Each row was made from one path, in order. Every step used is in the known rows, and no mark comes twice. Write each row's path.
Known rows:
rader sagov fotot: |  .01 |  .16 |  .03 |  .01 | -.12 |  .21 |  .05 | -.02 | -.06 |  .02 | -.06 | -.08 | -.02 | -.08 |  .00 |  .01 |  .08 | -.04 |  .11 |
sagov tepi setil rader zeko fotot: |  .02 |  .25 |  .26 | -.01 | -.05 |  .30 |  .00 |  .04 |  .23 |  .03 | -.02 | -.18 | -.08 | -.05 | -.12 | -.01 | -.11 | -.14 |  .29 |
sagov fotot setil rader: | -.06 |  .16 |  .14 | -.06 | -.26 | -.08 |  .04 | -.04 |  .06 |  .11 | -.19 | -.16 | -.09 | -.10 |  .03 | -.01 | -.01 |  .02 |  .13 |
setil rader zeko fotot sagov: | -.07 |  .11 |  .24 | -.01 | -.15 |  .44 |  .00 | -.04 |  .09 |  .17 |  .27 | -.16 | -.10 |  .01 | -.02 | -.10 | -.07 | -.28 |  .00 |
zeko fotot sagov tepi setil rader: |  .01 |  .13 |  .23 |  .00 | -.08 | -.14 |  .06 |  .03 |  .32 |  .04 | -.06 | -.15 | -.14 | -.14 | -.03 |  .07 | -.23 | -.26 |  .24 |
zeko fotot: | -.11 |  .04 |  .05 |  .03 |  .07 |  .18 |  .02 |  .00 | -.01 | -.01 |  .20 | -.02 | -.04 |  .00 | -.09 | -.04 | -.07 | -.09 |  .02 |
zeko fotot setil rader: | -.11 |  .14 |  .15 | -.03 | -.16 |  .14 |  .04 | -.02 |  .08 |  .09 |  .13 | -.08 | -.09 | -.05 |  .00 | -.06 | -.13 | -.10 |  .05 |
fotot sagov: |  .01 | -.07 |  .02 | -.01 | -.08 | -.03 |  .02 | -.03 |  .06 |  .06 |  .00 | -.03 |  .00 | -.01 |  .08 |  .02 | -.05 | -.14 | -.07 |
fotot sagov tepi: |  .12 | -.06 |  .03 | -.06 | -.03 | -.10 |  .03 | -.03 |  .17 |  .06 | -.13 | -.09 |  .05 | -.03 |  .04 |  .09 | -.04 | -.21 |  .09 |
setil rader zeko fotot: | -.09 |  .18 |  .21 |  .00 | -.07 |  .45 | -.02 |  .00 |  .03 |  .12 |  .28 | -.12 | -.12 |  .02 | -.10 | -.12 | -.02 | -.13 |  .07 |
rader sagov tepi zeko fotot: |  .08 |  .10 |  .18 | -.10 |  .07 |  .27 |  .07 | -.03 | -.04 |  .00 |  .17 | -.04 |  .02 | -.08 |  .00 |  .06 | -.03 | -.29 |  .32 |
sagov tepi zeko: |  .11 | -.05 |  .14 | -.14 |  .10 | -.14 |  .02 | -.02 |  .00 | -.01 | -.08 | -.04 |  .03 | -.04 |  .03 |  .09 |  .02 | -.13 |  .28 |
rader sagov: |  .08 |  .11 | -.01 |  .01 | -.09 |  .26 |  .02 |  .00 | -.03 |  .02 |  .08 |  .02 |  .03 | -.03 |  .06 |  .00 |  .02 | -.06 |  .02 |
zeko fotot sagov: | -.10 | -.03 |  .07 |  .02 | -.01 |  .13 |  .04 | -.03 |  .05 |  .04 |  .19 | -.05 | -.03 | -.02 |  .00 | -.02 | -.12 | -.25 | -.05 |
tepi sagov fotot zeko: | -.09 |  .06 |  .18 |  .01 |  .05 | -.11 |  .02 | -.04 |  .11 | -.06 | -.28 | -.11 |  .04 | -.16 | -.03 |  .12 |  .19 | -.13 |  .17 |
rader zeko: |  .02 |  .04 |  .06 | -.02 | -.05 |  .38 | -.04 | -.02 | -.03 |  .05 |  .01 | -.06 |  .05 |  .08 | -.01 | -.05 |  .07 | -.03 | -.02 |
setil rader sagov tepi: |  .20 |  .22 |  .10 | -.04 | -.14 |  .09 |  .04 |  .00 |  .15 |  .10 |  .01 | -.08 | -.07 | -.09 |  .01 |  .04 |  .02 | -.12 |  .26 |
sagov fotot setil: | -.07 |  .05 |  .02 | -.06 | -.16 |  .03 |  .04 | -.04 | -.02 |  .03 | -.25 | -.12 |  .05 | -.04 |  .04 |  .02 |  .01 |  .01 |  .05 |
fotot zeko: | -.02 | -.04 |  .01 |  .01 |  .11 | -.02 |  .00 | -.04 |  .10 | -.02 |  .01 | -.03 |  .07 | -.02 |  .01 |  .01 |  .09 | -.19 |  .01 |

Which path is each row?
|  .02 |  .34 |  .17 |  .04 | -.24 |  .03 |  .06 |  .03 |  .10 |  .01 | -.18 | -.14 | -.17 | -.18 |  .01 |  .03 | -.05 |  .01 |  .25 |
tepi setil rader sagov fotot
|  .13 | -.11 |  .16 | -.15 |  .01 | -.16 |  .04 | -.06 |  .05 |  .05 | -.10 | -.08 |  .04 | -.06 |  .11 |  .11 | -.03 | -.27 |  .21 |
fotot sagov tepi zeko
| -.10 | -.01 |  .20 | -.06 |  .11 |  .11 |  .03 | -.02 | -.12 | -.02 |  .24 | -.01 | -.05 | -.04 | -.02 | -.01 | -.06 | -.17 |  .13 |
tepi zeko fotot
|  .00 | -.02 |  .19 | -.16 |  .03 |  .08 |  .06 | -.05 |  .01 |  .00 | -.01 | -.08 |  .09 | -.05 |  .04 |  .06 | -.10 | -.23 |  .25 |
sagov tepi zeko fotot setil
| -.10 |  .07 |  .11 |  .01 |  .02 |  .55 | -.02 | -.02 | -.03 |  .04 |  .22 | -.08 |  .03 |  .07 | -.09 | -.09 |  .00 | -.13 | -.01 |
rader zeko fotot
| -.07 |  .17 |  .28 |  .03 | -.18 |  .34 |  .01 |  .01 |  .19 |  .09 |  .09 | -.16 | -.12 | -.04 |  .00 | -.05 | -.18 | -.23 |  .06 |
tepi setil rader zeko fotot sagov
| -.06 |  .08 |  .17 | -.05 | -.20 | -.04 |  .04 | -.04 |  .01 | -.02 | -.41 | -.10 |  .07 | -.14 |  .05 |  .11 |  .05 |  .05 |  .11 |
tepi sagov fotot setil
|  .10 |  .23 |  .10 |  .01 | -.20 |  .15 |  .03 |  .00 |  .04 |  .10 |  .15 | -.03 | -.12 | -.07 |  .05 | -.03 |  .00 | -.06 |  .10 |
setil rader sagov
|  .02 |  .27 |  .13 |  .00 | -.21 |  .11 |  .05 | -.01 |  .02 |  .10 |  .00 | -.13 | -.15 | -.13 | -.01 | -.02 |  .07 | -.03 |  .19 |
setil rader sagov fotot
| -.09 |  .06 |  .10 | -.04 | -.11 |  .61 |  .00 | -.04 | -.02 |  .06 |  .11 | -.09 |  .11 |  .07 |  .01 | -.09 | -.06 | -.14 | -.06 |
rader zeko fotot setil
| -.10 | -.08 |  .21 | -.07 |  .03 |  .08 |  .05 | -.06 | -.05 |  .04 |  .22 | -.04 | -.05 | -.05 |  .06 |  .01 | -.13 | -.31 |  .07 |
tepi zeko fotot sagov
| -.09 |  .02 |  .04 |  .00 |  .10 | -.07 |  .02 | -.05 |  .08 | -.02 | -.12 | -.13 |  .02 | -.07 | -.06 |  .03 |  .15 | -.17 |  .10 |
sagov fotot zeko
|  .09 |  .21 |  .09 | -.05 | -.32 |  .22 |  .04 | -.03 |  .06 |  .12 |  .04 | -.05 | -.03 | -.07 |  .15 | -.02 | -.03 | -.06 |  .05 |
fotot setil rader sagov
|  .02 |  .15 |  .17 | -.03 | -.14 |  .29 | -.04 | -.01 |  .04 |  .13 |  .09 | -.10 | -.08 |  .02 | -.01 | -.08 |  .06 | -.04 |  .05 |
setil rader zeko
|  .03 |  .12 |  .25 | -.06 | -.10 |  .36 |  .01 | -.04 |  .20 |  .17 |  .14 | -.20 | -.06 |  .00 | -.06 | -.03 | -.05 | -.34 |  .17 |
setil rader zeko fotot sagov tepi
| -.03 |  .25 |  .14 | -.01 | -.25 |  .40 |  .06 | -.02 |  .05 |  .12 |  .22 | -.07 | -.06 | -.07 |  .07 | -.06 | -.11 | -.16 |  .06 |
zeko fotot setil rader sagov
|  .01 |  .16 |  .01 | -.04 | -.25 |  .28 |  .06 | -.05 | -.04 |  .05 | -.17 | -.10 |  .08 | -.07 |  .10 |  .02 |  .02 | -.04 |  .06 |
rader sagov fotot setil
| -.10 |  .08 |  .29 | -.12 | -.11 |  .06 |  .05 | -.05 | -.03 |  .09 |  .16 | -.07 | -.10 | -.08 |  .07 | -.03 | -.13 | -.17 |  .16 |
tepi zeko fotot setil rader
| -.09 |  .01 |  .12 | -.01 | -.06 |  .53 |  .00 | -.05 |  .03 |  .09 |  .22 | -.11 |  .03 |  .07 | -.01 | -.07 | -.06 | -.28 | -.08 |
rader zeko fotot sagov
|  .19 |  .12 |  .00 | -.04 | -.04 |  .19 |  .03 | -.01 |  .08 |  .02 | -.04 | -.03 |  .07 | -.04 |  .02 |  .07 |  .04 | -.12 |  .18 |
rader sagov tepi
|  .01 |  .09 |  .31 | -.16 | -.07 |  .00 |  .06 | -.04 |  .08 |  .09 |  .05 | -.12 | -.05 | -.10 |  .03 |  .03 | -.12 | -.22 |  .33 |
sagov tepi zeko fotot setil rader
|  .00 | -.03 |  .07 | -.03 |  .04 |  .06 |  .05 | -.03 |  .16 |  .04 |  .06 | -.10 |  .01 | -.03 | -.04 |  .04 | -.10 | -.29 |  .11 |
zeko fotot sagov tepi
|  .11 |  .17 |  .16 | -.02 | -.07 | -.25 |  .02 |  .06 |  .27 |  .00 | -.24 | -.10 | -.10 | -.12 | -.03 |  .08 | -.11 | -.01 |  .30 |
sagov tepi setil rader
